Known rows, with every step that occurs:
H, Z, A, F: [ 1.85  2.00 -1.82  1.79 -0.08 -3.04  5.29  1.25  2.14  3.51  2.97 -4.66
 -2.63  2.87 -3.28 -2.28  0.34  1.10 -3.21 -1.70  0.91 -1.86]
H, G: [ 1.53  0.71  1.05  2.70  0.60 -2.45  3.22  5.38  2.91  4.29  1.71 -1.85
 -2.75  0.04 -1.04 -1.94 -5.48 -1.32 -1.61  1.18 -3.60 -1.37]
Z, H, G, B, F: [-0.07  1.25 -0.61  2.62 -0.34 -2.82  2.95 -0.69 -0.04  4.92  1.39  2.90
 -4.48  2.74 -0.85 -5.86 -5.55 -0.39 -2.17 -0.52 -2.07 -1.04]
B, G, S, Z: [-1.29  1.82  1.72 -0.27  0.80 -3.09  1.75  5.57  1.25  1.00  4.06 -4.29
 -2.27  1.97 -4.51  0.23 -3.22 -2.47 -3.62 -0.58 -1.62 -3.06]
A, Z, S: [-0.41  1.85  2.87  0.23  1.70 -3.23  3.73  5.21  3.49 -0.35  3.01 -4.29
 -0.74 -2.17 -3.86 -0.11 -1.79  0.33 -0.01 -0.93 -1.85  0.23]
G, B, F: [-1.37 -0.18 -1.29  1.81 -1.12 -3.93  2.36 -1.50 -0.75  2.74  1.66  1.20
 -3.49  4.53 -2.06 -6.44 -4.72  0.18 -3.86 -0.71 -1.32 -0.69]
G, B, F, S, Z: [-1.30  0.16  0.44  0.36 -0.99 -3.93  0.08  3.08  0.61 -3.03  1.55 -3.48
 -1.82  3.02 -4.98  0.29 -3.34 -2.05 -1.60 -1.79 -1.46 -0.35]
S, F: [ 0.38 -1.52 -3.44  0.57 -0.41 -2.89  0.79  4.51  1.97  0.92  2.52 -3.90
 -3.03  0.83 -6.07 -1.84 -2.29 -1.64 -4.17 -1.21  0.01 -2.92]
F, S: [ 0.12  0.02 -0.45 -0.19 -1.86 -3.69  0.98  3.67  1.78 -3.50  1.33 -4.29
 -1.79  1.11 -1.96  0.01 -4.69  0.49 -1.32 -0.16 -1.65  3.99]
Z, H, G, B, F, S: [ 0.33  1.22 -0.76  0.41 -1.50 -3.03  1.36  0.44  0.75 -1.27  0.96  1.01
 -3.62  1.13 -0.41 -2.12 -5.72  0.43 -0.11 -0.68 -2.22  3.31]
G, H, Z, B, F, S: [ 0.63  0.98  0.01  0.04 -1.37 -2.97  1.93  0.10 -0.56 -3.26  0.85 -0.83
 -3.81  1.68 -1.51 -0.61 -4.72  0.87 -0.53 -1.81 -1.15  3.95]
G, S: [-1.46  1.24  1.20 -0.97  0.39 -2.32  3.24  3.77  3.22 -0.30  4.10 -3.49
 -3.48  1.34 -2.83 -2.01 -5.27  0.54 -5.73  0.75 -1.02  0.90]
F, S, Z, H, G, B: [ 0.55  1.37  0.55  5.37  1.08 -1.50  0.96  4.24  3.15  4.95  0.24  2.64
 -3.84  2.91 -1.32 -3.55 -5.80 -1.45 -0.73 -0.26 -3.47 -0.17]
A, Z: [ 0.13  2.06  1.42  3.01  3.13 -3.90  4.70  4.52  2.42  3.18  1.40 -6.38
  0.56  1.33 -2.90 -3.06 -1.67 -0.09 -1.78 -1.38 -1.93 -0.25]
B, F, S: [-0.26  0.33 -0.92 -1.76 -2.47 -4.23  1.56  0.55 -0.05 -4.13  1.68 -2.85
 -2.43  0.90 -1.61 -0.85 -4.68  0.66 -1.21 -0.71 -1.26  3.49]
S, Z, H: [ 0.74  2.61  0.76  3.19  0.25 -2.22  2.95  5.70  2.11  3.72  1.95 -4.67
 -3.30  1.04 -3.54  0.08 -3.61 -1.94 -1.88 -1.60 -0.03 -0.91]
F, S, Z, B, G: [ 1.18  0.94  0.01  2.64 -0.58 -4.10 -1.17  3.96 -2.41  5.94  2.42  0.08
 -1.59  3.06 -0.07 -0.66 -1.96 -1.77 -0.98 -1.29 -2.77 -0.81]
A, Z, B: [ 0.75  0.13  1.43  5.10  2.13 -3.59  0.56  3.67  0.83  6.25  1.10 -2.24
 -0.21  3.42 -1.73 -1.86 -0.72 -0.15 -3.03 -2.35 -1.46  1.02]
H, G, B: [-0.05 -0.13  0.12  5.43  0.93 -2.18  1.38  3.47  2.74  5.92  0.50  2.66
 -3.41  4.15 -1.13 -5.65 -5.89 -0.89 -2.49  0.67 -3.91 -0.98]
F, S, Z, B, G, H: [ 1.55  3.73 -0.62  3.63  0.12 -2.62  3.81  2.98 -0.79  3.75  1.18 -1.87
 -3.82  3.19 -1.47 -2.40 -5.03 -1.02  0.36 -0.60 -2.15  1.20]
Z, A: [-0.56  2.16 -1.36  2.77 -1.51 -2.15  2.63  6.01  0.05  5.02  4.20 -3.40
 -1.73  3.99 -2.56 -0.89 -2.59  1.09 -4.62 -0.32  1.30 -0.01]
H, G, B, F, S, Z, A: [-0.87  2.66 -0.43  2.19 -1.09 -1.90  0.79  5.60 -0.17  2.64  3.63 -1.15
 -1.88  3.90 -3.69  1.01 -2.58 -0.41 -2.39 -1.32  0.21 -0.88]

Rows:
[ 2.91  2.82  0.96  2.55  0.98 -1.93  3.39  4.94  3.77  3.79  1.37 -2.38
 -3.47 -1.54 -1.53  0.45 -3.98 -2.15  0.84 -0.38 -2.80 -1.13] => A, F, S, Z, H, G
[ 0.44  1.25  0.59  6.04  1.52 -1.50  1.61  4.33  2.98  6.86  0.52  2.62
 -4.01  3.44 -1.68 -4.37 -5.60 -1.73 -1.54 -0.18 -3.25 -1.50] => S, Z, H, G, B
[ 0.41 -0.84 -0.81 -1.02  0.39 -1.53  1.55  5.39  3.06 -2.30  3.18 -2.09
 -4.35 -2.20 -7.10  0.56 -1.98 -1.24 -1.91 -1.95 -0.24 -3.47] => H, Z, S, F
[ 0.18  0.16 -0.03 -0.02 -0.72 -4.37  1.09  3.46  2.48 -3.18  1.56 -7.04
 -0.99  1.85 -5.50  1.55 -1.32 -2.09 -1.14 -1.73 -1.14 -0.56] => A, F, S, Z
[-1.07  2.31 -0.44  2.71 -0.92 -2.23  1.67  7.35  0.05  4.06  4.26 -4.76
 -1.16  4.35 -4.73  1.21 -1.57 -0.61 -4.31 -1.22  1.35 -2.01] => S, Z, A
[ 0.69  0.19 -1.01 -0.50  0.72 -1.06  2.83  5.07  3.15 -2.45  2.86 -2.32
 -5.05 -2.00 -7.36 -0.02 -2.79 -1.09 -1.26 -1.80 -0.07 -2.95] => G, H, Z, S, F
[ 1.26  1.31 -2.45 -0.32 -2.09 -3.96  2.15  1.47  2.08 -1.75  2.24 -4.81
 -1.50  1.66 -2.18 -0.02 -1.35  1.43 -1.24 -0.97 -0.21  3.16] => Z, A, F, S
[-0.53 -0.64  0.15  1.37 -1.12 -4.23  0.35  0.00 -1.99  2.71  2.31 -0.84
 -2.55  3.71 -3.08 -1.62 -2.26 -1.15 -3.88 -2.23 -0.26 -1.16] => S, Z, B, F
[-0.95  0.30  0.66 -0.71 -1.24 -4.12  0.67  3.44  0.51 -3.69  1.99 -5.30
 -1.55  1.85 -5.20  1.53 -3.05 -2.08 -1.59 -1.68 -1.11 -0.33] => B, F, S, Z
[ 2.49  2.66  1.06  3.55  0.92 -1.45  3.98  5.57  3.19  6.18  1.57 -0.91
 -4.02 -1.22 -0.16 -1.50 -5.81 -1.22 -0.59  0.61 -2.78 -0.73] => Z, H, G
[-0.57  0.28 -0.68  2.20 -0.41 -3.33  2.58 -0.82 -0.14  3.81  1.53  2.51
 -3.89  3.34 -1.23 -6.13 -5.32 -0.33 -2.74 -0.21 -2.47 -1.40] => H, G, B, F
[ 0.19 -0.38  0.77  1.45 -0.54 -3.21  1.99 -0.65 -1.79  2.49  1.88  0.75
 -3.89  3.09 -1.82 -2.78 -3.18  0.22 -3.52 -2.37 -0.49 -0.55] => H, Z, B, F
[ 0.39  4.15  0.16  3.59  0.43 -0.22  6.07  6.10  0.40  3.43  3.08 -2.74
 -4.13  3.75 -3.32 -1.03 -3.97  1.40 -3.06 -1.22  1.18 -0.39] => G, H, Z, A
[ 1.45  0.10 -1.95 -0.79 -1.75 -4.64  2.12  0.54  2.78 -3.19  1.13 -5.44
 -1.68  0.89 -2.22 -0.82 -2.11  0.69 -0.82 -0.76 -1.39  3.22] => A, F, S
[ 0.45  0.73 -2.08 -0.32  1.80 -2.30  0.61  3.97  1.34  2.86  4.07 -1.14
 -3.07  0.00 -4.36 -1.69 -1.47 -1.27 -4.03 -1.66 -0.70 -2.92] => A, Z, B, G, S, F
[-0.74  0.12  0.96  0.34 -0.84 -3.76  0.19  5.74  1.73 -3.26  1.65 -6.19
 -1.11  1.98 -5.35  2.16 -3.06 -2.24 -1.51 -1.37 -1.48 -0.02] => F, S, Z
[ 0.11 -0.36 -0.65 -0.59 -2.41 -4.09 -0.16  0.16 -0.69 -2.45  1.45 -1.08
 -2.46  1.70 -1.13 -0.37 -3.78  0.74 -1.58 -1.42 -1.08  4.06] => Z, B, F, S
[ 1.54  1.55 -1.55 -0.26 -1.35 -3.29  2.81  1.79  2.15 -2.41  1.97 -4.41
 -2.19  1.38 -2.25  0.26 -1.50  1.48 -0.85 -1.47 -0.28  2.55] => H, Z, A, F, S
[ 1.85  1.08  0.61  3.53  0.46 -3.17  1.15  3.52 -2.38  7.55  2.16  1.65
 -3.02  2.94  1.10 -2.57 -2.72 -0.71 -1.62 -1.31 -2.79 -1.53] => H, Z, B, G
[-0.68 -0.77  2.02  2.83  0.55 -2.74 -1.52  4.52  1.06  3.32  2.61 -1.62
 -2.21  4.00 -3.93  0.78 -2.04 -1.54 -4.97 -1.93 -0.70 -0.30] => G, S, Z, B
[ 1.19  1.36 -0.21  5.13  1.06 -1.94  1.61  2.73  3.56  5.00  0.23  2.11
 -3.79  2.87 -1.48 -3.92 -4.55 -1.34 -0.50 -0.53 -3.31 -0.58] => A, F, S, Z, H, G, B
